Each row was made from one small tree. The marks that hang from a mark follow it in brackets, in the order of their numbers. Every link used is in the known rows. Write each row's tree.
Known rows:
Z358{Z628}: [-0.48  3.65  0.83  1.88 -1.35  2.79 -0.60 -1.45 -6.45  1.60 -1.11 -1.15
  0.75  1.53  2.96  1.71  1.07  4.07  4.51  4.18  2.21 -2.40 -0.91  1.44
  0.66 -0.42 -3.30 -1.17 -1.27  2.61 -0.54  0.92  4.02]
Z166{Z358{Z628} Z451{Z436 Z482}}: [-1.70  5.50 -1.30 -0.26 -0.40  1.53 -0.20  1.12 -5.62  1.53 -1.87 -0.17
 -2.60  1.76  1.22  1.93 -4.13  4.66  2.37  0.32 -0.28 -1.54 -3.99  3.68
 -1.33 -0.82 -0.84 -1.30 -1.73  2.04  2.07  2.19  4.29]
Z669{Z358{Z628{Z451{Z166 Z436 Z482}}}}: [-1.19  4.95  0.23  0.17 -0.59  1.67  0.30 -1.31 -4.08  3.56 -1.19  2.85
 -0.11  1.41  0.41  0.05 -3.57  4.60  4.97  2.21 -0.09 -0.65 -3.73  4.72
  0.87 -3.72 -1.13 -1.93 -1.77  2.40 -1.75  2.19  2.58]
Z482{Z715{Z436{Z451{Z166{Z358{Z669}}}}}}: [ 0.30  3.99 -1.35  2.51  0.60  3.02 -2.29  1.10 -3.64  0.78 -2.23  0.57
 -0.44  1.96  1.91 -0.51 -0.41  0.97 -0.09  4.34  2.08 -1.59 -0.18  0.83
  1.56  2.06 -1.76  1.65 -1.19  1.26 -3.27  4.39  3.61]
Z358{Z628{Z451{Z436 Z482}} Z669}: [-1.92  5.46 -0.74  0.21  0.08  0.09 -2.04 -1.10 -6.13  3.12 -0.20  0.33
 -1.02 -1.31 -0.09 -0.67 -2.68  6.47  2.07  2.60  0.72 -2.11 -2.93  4.39
 -0.20 -2.75 -0.93  0.29 -1.48  1.81  2.17  1.99  4.39]
Z482{Z715{Z436{Z451}}}: [ 0.85  6.11 -0.65  2.73  0.10  0.91 -1.74  1.14 -4.58  1.24 -4.59  0.35
 -0.10  2.71  2.61 -0.29  1.62  1.47  3.51  5.55  5.68 -0.84 -0.50  1.02
 -1.10  1.57 -3.79  1.48  1.47  4.08 -0.35  2.92  4.59]
Z482{Z715{Z436{Z451{Z166}}}}: [ 0.42  5.51 -0.08  2.50 -0.93  2.10 -2.41  1.56 -2.93  2.77 -4.59  1.49
  0.28  3.16  1.94 -0.55  1.18  0.19  3.75  5.26  4.78 -0.54 -1.20  2.68
 -0.55  1.16 -2.67  1.74  0.87  3.55 -3.41  3.20  3.46]
Z628{Z358}: [ 0.28  3.20  0.00  1.89 -1.90  3.70 -1.73 -0.91 -5.61  0.76 -0.56  0.34
  2.48 -0.27  2.77 -0.26  1.96  1.93  2.86  4.78  1.54 -1.51 -0.48  3.01
  1.60  0.59 -2.46 -0.08 -2.09  1.93 -0.72  1.35  4.31]
Z715{Z436{Z451{Z166{Z358{Z628}} Z482}}}: [-1.17  5.18 -0.11  1.67  0.08  3.22 -0.93  1.45 -5.77  2.22 -2.96  2.90
 -0.18  3.40  1.49  1.38 -1.50  1.12  1.91  3.27 -0.05 -1.74 -2.02  2.11
  0.13 -1.20 -1.17 -1.17 -1.61  3.37 -1.89  2.99  3.13]
Z628{Z451}: [ 1.19  4.72  0.13  0.93 -1.39  2.97 -2.99 -1.73 -4.52  2.55 -0.38  0.08
  1.64 -0.44  2.60 -0.09  0.23  3.85  4.58  5.44  2.34 -0.94 -1.01  2.41
 -0.76 -0.81 -2.28  0.50 -1.05  1.97  0.33  1.47  4.48]
Z166{Z358{Z628 Z669} Z451{Z482}}: [-2.16  3.72 -0.44 -0.38  0.30  3.89 -0.13 -0.40 -5.18  0.17  1.14 -1.60
 -1.78  0.15  1.82  2.69 -2.83  5.24  0.38  0.93 -1.31 -2.40 -1.81  2.66
  0.78  0.41 -1.29 -1.72 -3.46  0.11  1.88  2.62  4.35]
Z669{Z358}: [ 0.56  3.28 -0.06  1.90 -0.11  3.72  0.11 -2.46 -4.60 -1.30 -1.17 -0.53
  1.74  1.71  3.78  0.67  1.35  4.01  4.58  4.73  2.83 -1.42 -0.79 -0.15
  1.81  1.53 -4.11 -1.10 -2.05  2.13 -0.39  2.31  3.47]
Z715{Z436{Z451}}: [ 0.86  5.85 -0.96  3.02 -0.43  2.08 -3.35  0.14 -5.11  1.10 -3.61  0.75
  0.88  2.79  2.73  0.63  1.65  1.79  4.25  6.66  4.33 -1.32 -0.72  0.61
 -1.20 -0.14 -3.21  0.51 -0.59  3.59  0.57  2.40  4.58]
Z166{Z358 Z451{Z436}}: [ 0.19  5.15 -1.93  0.30 -0.31  2.45 -2.41  0.24 -3.84  0.62 -1.60 -1.16
 -1.57  2.20  2.47  1.48 -2.42  3.60  2.95  1.82  0.91 -0.80 -3.79  1.90
 -1.36  1.20 -1.23  0.01 -1.19  0.91  0.77  2.12  4.82]
Z436{Z451{Z166{Z358} Z482}}: [-0.25  4.39 -0.80  0.71 -0.77  5.85 -2.95  0.86 -4.10  1.52 -1.86  2.22
  0.14  1.64  4.23  0.00 -1.79  1.70  1.49  3.56 -0.12 -0.58 -2.86  3.49
 -0.75  0.49 -0.84 -0.17 -3.12  2.20 -1.09  2.56  1.77]
Z358{Z628{Z451{Z166 Z482}} Z669}: [-1.27  3.84  0.92 -0.48 -1.18  3.79 -2.57 -1.66 -3.76  4.35  0.99  1.95
 -0.07 -1.57  0.90  0.10 -2.24  4.74  2.16  3.27 -1.38 -2.12 -1.42  5.22
  0.51 -2.48 -0.51 -0.60 -2.40  1.00 -1.07  2.17  3.53]
Z628{Z358{Z669} Z451{Z166 Z436 Z482{Z715}}}: [-0.62  4.00 -0.74  0.13 -1.77  1.50 -3.07  0.09 -3.31  4.22  0.00  3.25
 -0.20 -2.82 -0.68 -3.89 -2.95  2.64  0.11  2.27  0.42 -0.59 -2.53  8.26
  1.45 -0.25  0.51  2.45 -1.02  0.40 -1.72  2.69  4.04]
Z669{Z358{Z628{Z451{Z166 Z482{Z715}}}}}: [-0.75  4.07  1.66  0.32 -0.43  2.74  2.01 -0.83 -3.12  3.17 -0.92  2.23
  1.08  0.50  0.92 -0.45 -2.01  3.55  4.27  2.52  0.73 -0.70 -1.72  4.62
  1.52 -1.50 -2.16 -1.56 -0.17  2.67 -2.81  2.33  3.04]

Write each row's tree:
[-0.51  3.62 -1.46  1.32 -0.35  3.23 -1.94  0.88 -3.88  0.81 -0.73  0.51
 -1.71 -0.01  0.30 -2.34 -1.41  1.73 -0.58  2.78  1.57 -1.53 -1.41  3.91
  2.54  3.42 -2.85  1.02 -0.23  0.81 -1.84  3.10  4.60]	Z451{Z166{Z358{Z669}} Z482{Z715{Z436}}}
[-0.07  5.36 -0.18  1.30 -1.57  2.19 -1.96  1.38 -3.17  3.09 -2.87  2.13
 -1.04  0.42  0.44 -2.38  0.13  1.21  2.71  3.44  4.51 -0.11 -2.10  5.49
 -0.26  2.48 -4.06  0.48  1.77  3.16 -1.94  2.14  3.94]	Z451{Z166 Z482{Z715{Z436}}}
[-0.83  4.19  0.55  1.33 -0.40  2.51 -1.46 -2.45 -5.77  2.05  1.55 -0.55
  0.76 -1.08  1.73  1.26 -0.06  5.65  2.72  4.54  0.33 -2.42  0.38  1.37
  1.42 -2.43 -1.47 -0.50 -2.04  0.88  0.42  2.10  4.87]	Z358{Z628{Z451} Z669}
[ 0.69  4.79 -0.85  2.56 -0.06  3.24 -2.04  1.71 -3.44  1.67 -3.89  1.26
  0.03  3.36  2.14  0.25 -0.31 -0.46  2.11  4.82  2.46 -0.73 -0.74  1.05
  0.17  1.81 -2.49  1.28  0.16  2.77 -3.34  3.75  3.60]	Z482{Z715{Z436{Z451{Z166{Z358}}}}}
[ 0.71  5.62 -0.22  2.74 -1.05  3.49 -4.27  0.07 -3.58  2.97 -3.94  2.62
  0.40  3.15  2.84 -0.19  1.27  0.52  4.28  6.19  3.35 -0.82 -1.05  1.94
 -1.14 -0.13 -2.21  0.48 -1.18  3.67 -2.31  2.43  3.30]	Z715{Z436{Z451{Z166}}}
[-0.20  6.54 -0.95  0.67 -0.84  0.63 -1.04  1.77 -3.07  2.19 -3.79  0.18
 -2.05  1.09  0.96 -0.37 -0.27  2.59  3.47  2.61  4.81 -0.19 -1.99  4.73
 -1.94  2.34 -3.64  0.38  1.10  3.07  1.73  2.20  5.15]	Z166{Z451{Z482{Z715{Z436}}}}
[-0.80  5.80  0.56  0.04 -1.61  1.70 -2.28 -0.25 -4.49  5.48 -1.58  2.74
 -0.92 -0.05  0.25 -1.17 -3.28  4.10  4.27  3.06  0.53 -0.73 -3.84  6.25
 -1.35 -3.28 -0.16 -0.66 -1.11  2.44 -1.01  1.40  2.97]	Z358{Z628{Z451{Z166 Z436 Z482}}}
[-2.04  2.92 -1.37 -0.09 -0.17  3.42 -1.43 -0.09 -5.91  1.61  0.03  0.20
 -2.43  0.28  0.66 -0.33 -3.55  4.21  0.18  0.91 -1.24 -2.06 -3.44  4.31
  1.44 -0.13 -0.77 -0.44 -3.06  0.05 -1.13  2.29  2.95]	Z451{Z166{Z358{Z628 Z669}} Z436 Z482}
[-0.47  4.01 -1.69 -0.49 -0.49  2.37 -2.60  0.75 -3.11  3.04 -0.12  1.23
 -1.80 -1.38 -0.16 -2.92 -4.24  3.63 -0.34  1.01  0.44 -0.47 -3.17  5.22
  0.21  0.99 -0.05  1.86 -0.56  0.12 -1.13  3.14  3.72]	Z628{Z451{Z166{Z358{Z669}} Z436 Z482{Z715}}}
[-1.01  5.01  0.27  0.42  0.12  0.64  1.67 -0.33 -3.09  3.95 -1.99  2.47
 -0.62  1.17 -0.17 -1.07 -3.44  4.10  4.10  1.69  1.51 -0.34 -3.39  5.30
  1.18 -1.85 -1.30 -0.85 -0.30  2.69 -2.75  2.87  3.07]	Z669{Z358{Z628{Z451{Z166 Z436 Z482{Z715}}}}}
[-2.05  3.70  0.09  0.69  0.43  5.39 -1.61 -0.31 -4.99  1.00 -0.06  1.00
 -0.97  1.15  3.06  1.59 -2.05  3.56 -0.33  2.79 -2.00 -2.70 -2.03  2.81
  1.14 -1.06 -0.37 -0.70 -4.08  1.32 -1.52  2.91  2.49]	Z436{Z451{Z166{Z358{Z628 Z669}} Z482}}
[-0.39  4.19 -0.84  0.54 -0.33  4.50 -1.41  1.85 -3.03  1.73 -2.56  1.58
 -0.28  1.25  3.64 -1.17 -1.56  1.53  0.98  2.91  1.46 -0.27 -3.00  4.30
 -0.77  1.88 -1.11  1.05 -0.76  2.59 -1.92  2.97  2.63]	Z436{Z451{Z166{Z358} Z482{Z715}}}
[-0.39  4.17 -1.04 -0.21 -1.47  3.21 -4.84 -1.19 -4.05  4.00  0.47  3.21
  0.34 -2.83 -0.19 -3.07 -2.96  2.62  0.32  2.70 -1.01 -1.26 -2.42  7.37
  0.81 -1.51  0.68  1.24 -2.97  0.52 -0.27  2.68  3.09]	Z628{Z358{Z669} Z451{Z166 Z436 Z482}}
[-0.85  3.99 -0.33  2.32  1.48  2.63 -0.47  1.16 -4.89  0.56 -1.68  0.47
 -0.69  3.10  1.03  1.24 -1.09  1.32  0.51  3.51  0.63 -2.12  0.02  0.42
  2.06  0.10 -1.46  0.26 -1.05  1.32 -4.03  4.27  4.09]	Z482{Z715{Z436{Z451{Z166{Z358{Z628 Z669}}}}}}
[ 0.14  4.04 -1.08  0.39  0.20  2.62 -2.48  0.62 -3.45  2.84 -0.31  2.28
 -0.84 -0.86 -0.83 -2.31 -2.49  2.22 -0.18  2.75  0.64 -0.77 -0.81  3.76
  1.32  1.13 -1.51  1.31 -0.08  0.15 -1.42  3.73  4.78]	Z628{Z451{Z166{Z358{Z669}} Z482{Z715{Z436}}}}
[ 0.34  3.15 -0.03  1.52 -1.59  3.66 -2.74 -2.09 -5.12  1.25  1.74  0.60
  2.23 -1.91  1.67 -0.62 -0.01  3.00  1.40  4.73 -0.26 -2.03  0.52  2.70
  1.79 -1.22 -0.80  1.06 -2.63  0.05  0.11  2.43  4.29]	Z628{Z358{Z669} Z451}
[-0.88  4.22 -0.73  1.19  1.15  0.54  0.41  0.69 -6.42  1.32 -0.31 -0.14
 -1.02 -0.66 -1.42  0.09 -2.51  3.52  0.03  2.46  0.30 -2.03 -0.20  1.70
  1.61 -0.86 -1.78  0.00  0.77  1.35  0.38  3.18  5.77]	Z166{Z358{Z628{Z451{Z482{Z715{Z436}}}} Z669}}
[-0.02  5.24  0.27  1.83  0.70 -0.11  2.81 -0.11 -5.19  1.65 -2.33  1.51
  0.65  1.54 -0.39  0.32 -1.26  3.27  4.09  3.82  2.70 -0.50 -0.90  1.59
  1.54 -1.35 -3.26 -1.49  1.67  3.30 -0.42  2.67  4.55]	Z669{Z358{Z628{Z451{Z482{Z715{Z436}}}}}}
[-0.54  4.21 -1.49  1.42  0.38  4.25 -4.09  0.36 -4.15  0.94 -1.41  1.82
 -0.63  1.05  1.57 -0.43 -1.81  1.41 -0.41  4.23  0.18 -2.00 -1.29  2.65
  0.88  0.92 -1.12  0.82 -3.09  1.46 -0.32  3.63  2.81]	Z715{Z436{Z451{Z166{Z358{Z669}} Z482}}}
[-0.77  5.37 -0.32  0.67  0.45  0.46  1.33 -1.59 -6.07  2.08 -1.53  1.47
  0.01  0.85  0.57  0.21 -2.47  5.75  4.48  2.91  1.46 -1.15 -3.18  3.11
  0.30 -3.45 -1.60 -1.83 -1.12  2.84  1.14  2.32  3.35]	Z669{Z358{Z628{Z451{Z436 Z482}}}}
[-0.45  3.68 -1.42 -0.67 -0.25  3.34 -4.52 -0.67 -3.75  2.85  0.42  1.55
 -1.11 -1.25  0.25 -2.28 -4.40  4.22 -0.12  1.66 -1.05 -1.10 -3.30  5.01
 -0.06 -0.10  0.19  1.66 -2.75 -0.46 -0.41  2.62  3.62]	Z628{Z451{Z166{Z358{Z669}} Z436 Z482}}
[-2.38  4.56 -1.71 -0.83  1.04  0.79  1.18  1.20 -4.71  0.54 -0.83 -1.88
 -3.41  0.63  0.24  0.55 -4.75  5.63 -0.17 -1.21  0.66 -1.66 -3.31  3.90
  0.05  1.08 -1.09  0.19 -0.09  0.07  1.47  3.26  5.11]	Z166{Z358{Z628 Z669} Z451{Z436 Z482{Z715}}}
[-0.59  2.65 -1.04  0.31 -0.35  4.34 -1.59 -0.04 -3.42  1.01  0.29 -0.09
 -0.99 -1.17  1.91 -1.76 -1.82  3.08 -0.80  2.07  1.30 -1.06 -1.93  4.73
  1.78  3.79 -2.39  1.04 -1.58  0.20 -1.96  2.80  3.64]	Z451{Z166{Z358{Z669}} Z482{Z715}}
[-1.19  5.14 -0.53  0.56 -0.08 -0.63 -0.44 -0.24 -5.49  3.22 -0.69  0.00
 -1.83 -1.56 -0.69 -1.63 -2.42  6.12  1.27  1.82  1.96 -1.44 -2.42  4.91
 -0.13 -1.34 -1.30  1.13  0.80  1.53  1.12  2.53  5.18]	Z358{Z628{Z451{Z436 Z482{Z715}}} Z669}
[-1.75  3.67 -0.30  1.09  0.40  2.74  0.05  0.96 -5.54  1.75 -0.76  0.44
 -1.61  0.60 -0.58 -0.24 -1.77  1.98 -0.10  1.63  0.41 -1.89 -1.08  3.19
  2.85  1.91 -2.42 -0.39 -0.11  0.84 -2.03  2.87  4.60]	Z451{Z166{Z358{Z628 Z669}} Z482{Z715{Z436}}}
[-0.43  5.22 -1.22  1.51 -0.33  4.15 -3.05  1.46 -4.22  1.85 -2.90  2.80
 -0.05  2.32  2.19 -0.01 -1.27  0.66  1.67  4.41  1.22 -0.83 -2.14  2.88
 -0.39  0.59 -1.18  0.28 -2.24  2.99 -1.21  3.01  2.72]	Z715{Z436{Z451{Z166{Z358} Z482}}}
